Known rows, with every way that one mark hangs from another
T{D}: 0.12, -1.62, -0.97, -0.16, 0.34, 2.11, 0.38, -1.28, -0.31, -2.51, -0.05, -0.72, 0.11, -0.16, 0.34, 0.67, -0.07, -1.64, -0.06, -0.52
S{V{T{D}}}: -1.55, -0.91, -0.39, 2.62, -0.99, 2.59, -0.52, -2.18, -1.68, -4.42, 1.13, -1.30, -1.40, -1.76, -0.32, 2.79, -1.38, 0.54, -2.63, 2.01
D{U}: 1.50, 0.70, -1.10, -0.56, -1.15, -0.93, 1.31, -0.31, 0.33, -0.16, 1.65, 0.10, 0.59, -0.69, 1.57, -0.49, -0.29, -1.35, 0.19, -1.36
Y{U{V{T{D}}}}: -0.18, -0.76, 0.42, 0.45, -2.18, 1.87, 1.61, -3.31, 0.37, -5.36, 0.79, -0.50, -0.95, 0.48, 2.50, 1.85, -0.83, -1.99, -4.01, 2.25
V{T{D}}: -0.73, -0.54, -0.82, 1.79, -1.33, 2.01, 0.70, -2.34, 0.29, -4.31, -1.10, -0.35, 0.47, -1.62, 0.65, 2.56, -0.31, 0.34, -1.28, 0.17
T{V{S}}: 0.31, -0.74, -0.63, 1.22, 0.57, -0.54, -0.01, -1.36, -2.24, -1.51, -1.01, -2.13, 0.43, -2.05, 1.05, -0.59, -2.53, 1.16, -1.14, -0.37
T{D{U{G V}}}: 0.88, -3.02, 0.61, -1.88, -0.62, -0.05, 3.13, -0.42, -0.06, -2.26, 2.41, 0.86, -0.99, 0.58, 3.35, 0.50, -1.76, -4.43, -1.31, -1.08
V{S T{D{U{G Y}}}}: 0.11, -3.70, -3.05, 3.60, -1.82, 0.16, 1.20, -2.70, 0.86, -5.18, -0.46, 0.18, 4.21, -3.38, 3.22, -0.71, -1.75, 0.39, -2.28, -0.81
Y{U}: 0.90, -0.28, -0.86, -0.41, -0.70, -0.21, 0.59, -1.77, 0.15, -0.25, 0.95, -0.60, 0.78, 1.05, 1.18, -1.50, 1.24, -1.20, -1.08, 0.77
V{S T{D{U}}}: 0.59, -1.21, -1.90, 2.33, -2.81, 0.06, 2.90, -3.94, 1.25, -5.56, -0.42, -0.67, 1.65, -3.38, 2.33, 0.68, -2.26, 0.49, -2.34, -0.77
V{T}: -0.80, 1.01, -0.14, 1.86, -1.55, -0.23, 0.30, -0.95, 0.34, -1.83, -1.27, 0.43, 0.13, -1.63, 0.30, 1.62, -0.09, 2.10, -1.25, 0.85
U{G}: 0.07, -2.34, 0.37, -0.11, 0.42, -1.22, 0.57, 0.63, -0.53, 0.95, 0.25, 0.72, 0.19, 0.30, 0.43, -0.60, 0.15, -0.50, -0.31, -0.41
V{T{D{U{Y}}}}: -0.20, 0.05, -3.81, 2.40, -1.81, 2.13, -0.57, -2.07, 1.22, -4.69, 0.41, -0.19, 3.30, -2.77, 2.47, 1.15, -0.11, -0.35, -0.65, -0.58
G{U}: -0.13, 1.01, -0.81, -0.11, 1.23, -2.06, 1.22, -0.34, -0.15, 0.33, 1.32, 0.06, 0.58, -0.53, -0.70, 0.68, -0.63, 0.01, -1.01, -0.66
Y{U{G}}: 1.02, -2.64, -0.43, -0.45, -0.29, -1.21, 1.19, -1.23, -0.76, 0.51, 1.34, 0.15, 1.09, 1.20, 1.47, -2.35, 1.57, -1.70, -1.62, 0.25
V{S T{D}}: -0.57, -1.91, -0.96, 3.03, -1.69, 1.03, 1.64, -3.82, 0.52, -5.51, -1.90, -0.88, 1.06, -2.66, 0.63, 1.10, -2.15, 2.01, -2.55, 0.56
U{D}: -0.07, 1.43, -1.63, 0.82, 0.02, 0.74, -1.88, 1.66, 1.66, -0.65, -0.15, 0.54, 1.96, -0.17, -0.05, -0.31, 0.02, -1.25, 0.36, 0.41
S{V{T{D{U{G Y}}}}}: -0.89, -2.58, -2.79, 3.07, -1.05, 1.74, -0.71, -1.34, -1.31, -4.08, 2.73, -0.09, 1.86, -2.21, 2.01, 0.54, -1.02, -0.56, -2.23, 0.57
S{V}: -0.56, -0.29, 0.77, 0.59, 0.38, 0.95, -0.85, 0.09, -1.74, -0.33, 2.27, -0.74, -1.69, -0.02, -0.99, 0.07, -1.14, 0.22, -1.18, 1.57

Rows
-1.75, 2.03, -1.77, 4.31, -0.14, -1.32, -1.40, 0.21, 3.05, -4.53, -0.14, 0.87, 3.53, -2.86, 0.93, 1.00, -3.84, 1.75, -3.91, 2.70
G{U{D V{S T} Y}}
0.77, -2.18, 0.13, 0.58, -0.84, -1.71, 0.84, -0.20, 1.63, -2.10, 0.77, 0.98, 1.59, 1.16, 2.50, -2.92, -2.15, -2.34, -3.68, 2.59
Y{U{D G V{S}}}
0.58, -2.90, -0.31, 0.86, -0.52, -1.97, 1.23, 0.47, 0.91, -1.63, 1.27, 1.27, 1.60, -0.73, 3.39, -2.50, -3.47, -1.09, -1.65, 0.39
D{U{G V{S} Y}}
-1.67, -4.36, -0.14, 3.28, -0.77, 0.93, 0.28, -1.66, 0.56, -5.85, -1.29, 0.66, 1.35, -1.78, 2.57, 0.52, -3.34, 0.60, -3.28, 1.82
U{G V{S T{D}} Y}
-1.19, 0.31, 0.84, 1.66, -1.16, -0.94, -0.52, 1.95, 1.64, -2.33, -0.24, 2.24, 0.26, -0.28, 1.54, 1.97, -1.58, -0.88, -2.43, 2.30
U{D G V{T}}
1.35, -2.53, -2.08, -0.69, 0.68, 0.55, 1.38, -0.84, -2.65, -1.91, 1.69, -1.46, 0.64, -1.71, 3.16, 0.27, -0.78, -3.67, -0.51, -2.80
T{D{U{G}} V}
-0.71, 1.55, -1.00, 1.81, -2.31, -0.09, -0.17, 0.16, 1.68, -2.99, 1.06, 1.06, 0.70, -1.31, 3.16, 1.35, -1.89, -0.10, -1.67, 1.31
D{U{V{T} Y}}
0.26, 1.32, -0.42, -0.45, -0.58, 0.20, -0.76, 0.43, 1.78, -1.58, 1.55, 0.56, 0.60, 1.92, 1.68, -0.77, -0.55, -3.63, -2.19, 2.46
Y{U{D V}}
0.38, 0.57, 0.98, 1.46, -3.36, -2.17, 3.11, -1.71, 1.73, -3.69, 0.44, 0.56, -0.90, -2.26, 2.70, 0.92, -3.94, 0.92, -3.27, 1.25
D{U{V{S T}}}
0.33, -2.41, -1.36, 1.11, 0.80, 1.78, 0.48, -2.62, -2.32, -3.89, -0.94, -2.50, 0.67, -2.54, 1.30, 0.29, -2.77, -0.48, -0.97, -1.00
T{D V{S}}
-1.05, -0.11, -1.38, 2.46, 0.16, 0.78, -2.65, 1.52, 2.51, -3.08, -0.45, 0.87, 2.76, -0.41, 1.35, -1.43, -3.33, -0.46, -1.38, 2.67
U{D V{S} Y}
-1.19, 1.35, 0.65, 3.02, -2.07, -0.58, -0.02, 0.18, 2.58, -4.09, -1.42, 1.00, 0.36, -1.78, 1.29, 1.01, -3.52, 1.05, -3.13, 2.75
U{D V{S T}}
-1.30, 1.94, 1.34, 0.69, -0.73, -2.48, 1.81, -0.66, 0.77, -2.09, 1.19, 0.44, -1.39, -1.05, 0.74, 3.53, -2.29, 1.02, -3.49, 1.23
G{U{V{T}}}
-0.34, 2.34, -0.66, 1.33, -2.23, 0.22, -0.42, -0.34, 2.43, -3.32, 0.60, 0.55, 0.82, 0.41, 2.02, 0.76, -0.57, -1.61, -3.65, 3.31
Y{U{D V{T}}}
-1.90, 0.66, 0.31, 2.29, -1.04, 0.95, -1.53, 0.25, 1.15, -2.89, -0.23, 0.86, 0.23, -0.95, 1.82, 1.89, -1.78, 1.07, -1.74, 2.63
U{V{T} Y}
-1.62, -1.12, -1.31, 3.27, -0.25, -0.05, 0.79, -2.80, 1.42, -6.52, 0.12, -0.56, 1.78, -2.65, 1.44, 2.09, -4.05, 1.37, -4.04, 1.49
G{U{V{S T{D}} Y}}
0.97, -4.16, -3.82, 1.55, 0.92, 0.82, 0.09, -1.45, -2.03, -3.41, 0.61, -1.62, 3.70, -2.98, 3.77, -1.77, -2.48, -1.77, -0.79, -2.05
T{D{U{G Y}} V{S}}
1.44, -3.84, -2.02, 0.22, 0.24, -0.38, 2.29, -1.97, -2.40, -3.17, 0.83, -1.71, 1.42, -2.46, 3.40, -0.90, -2.73, -2.24, -1.39, -2.63
T{D{U{G}} V{S}}
-1.95, 0.48, -0.29, 3.35, -0.35, -2.04, 0.23, -1.37, 1.67, -3.73, -0.15, 0.23, 1.31, -2.57, 1.16, 1.24, -3.80, 2.92, -4.03, 2.06
G{U{V{S T} Y}}
0.55, -4.62, -1.05, 0.70, -0.31, 0.28, 1.48, -1.00, 0.75, -4.07, 1.47, 0.50, 1.92, -0.80, 3.80, -1.75, -3.49, -2.71, -1.74, -0.26
T{D{U{G V{S} Y}}}
-0.11, -3.06, 0.57, 0.32, -1.60, 0.47, 2.49, -2.88, -0.30, -4.16, 0.82, 0.12, -0.67, 0.82, 2.98, 1.18, -0.60, -2.25, -4.07, 1.69
Y{U{G V{T{D}}}}
0.73, -1.89, -4.28, 1.61, 0.33, 1.92, -0.56, -2.20, -1.40, -4.57, 0.43, -2.48, 3.45, -3.16, 3.14, -1.00, -2.77, -1.25, -0.51, -1.56
T{D{U{Y}} V{S}}
-0.15, -1.46, -3.63, 3.75, -2.29, 1.18, 0.55, -3.15, 1.57, -6.03, -0.51, -0.54, 3.91, -3.69, 2.55, -0.16, -2.07, 0.93, -1.66, -0.40
V{S T{D{U{Y}}}}
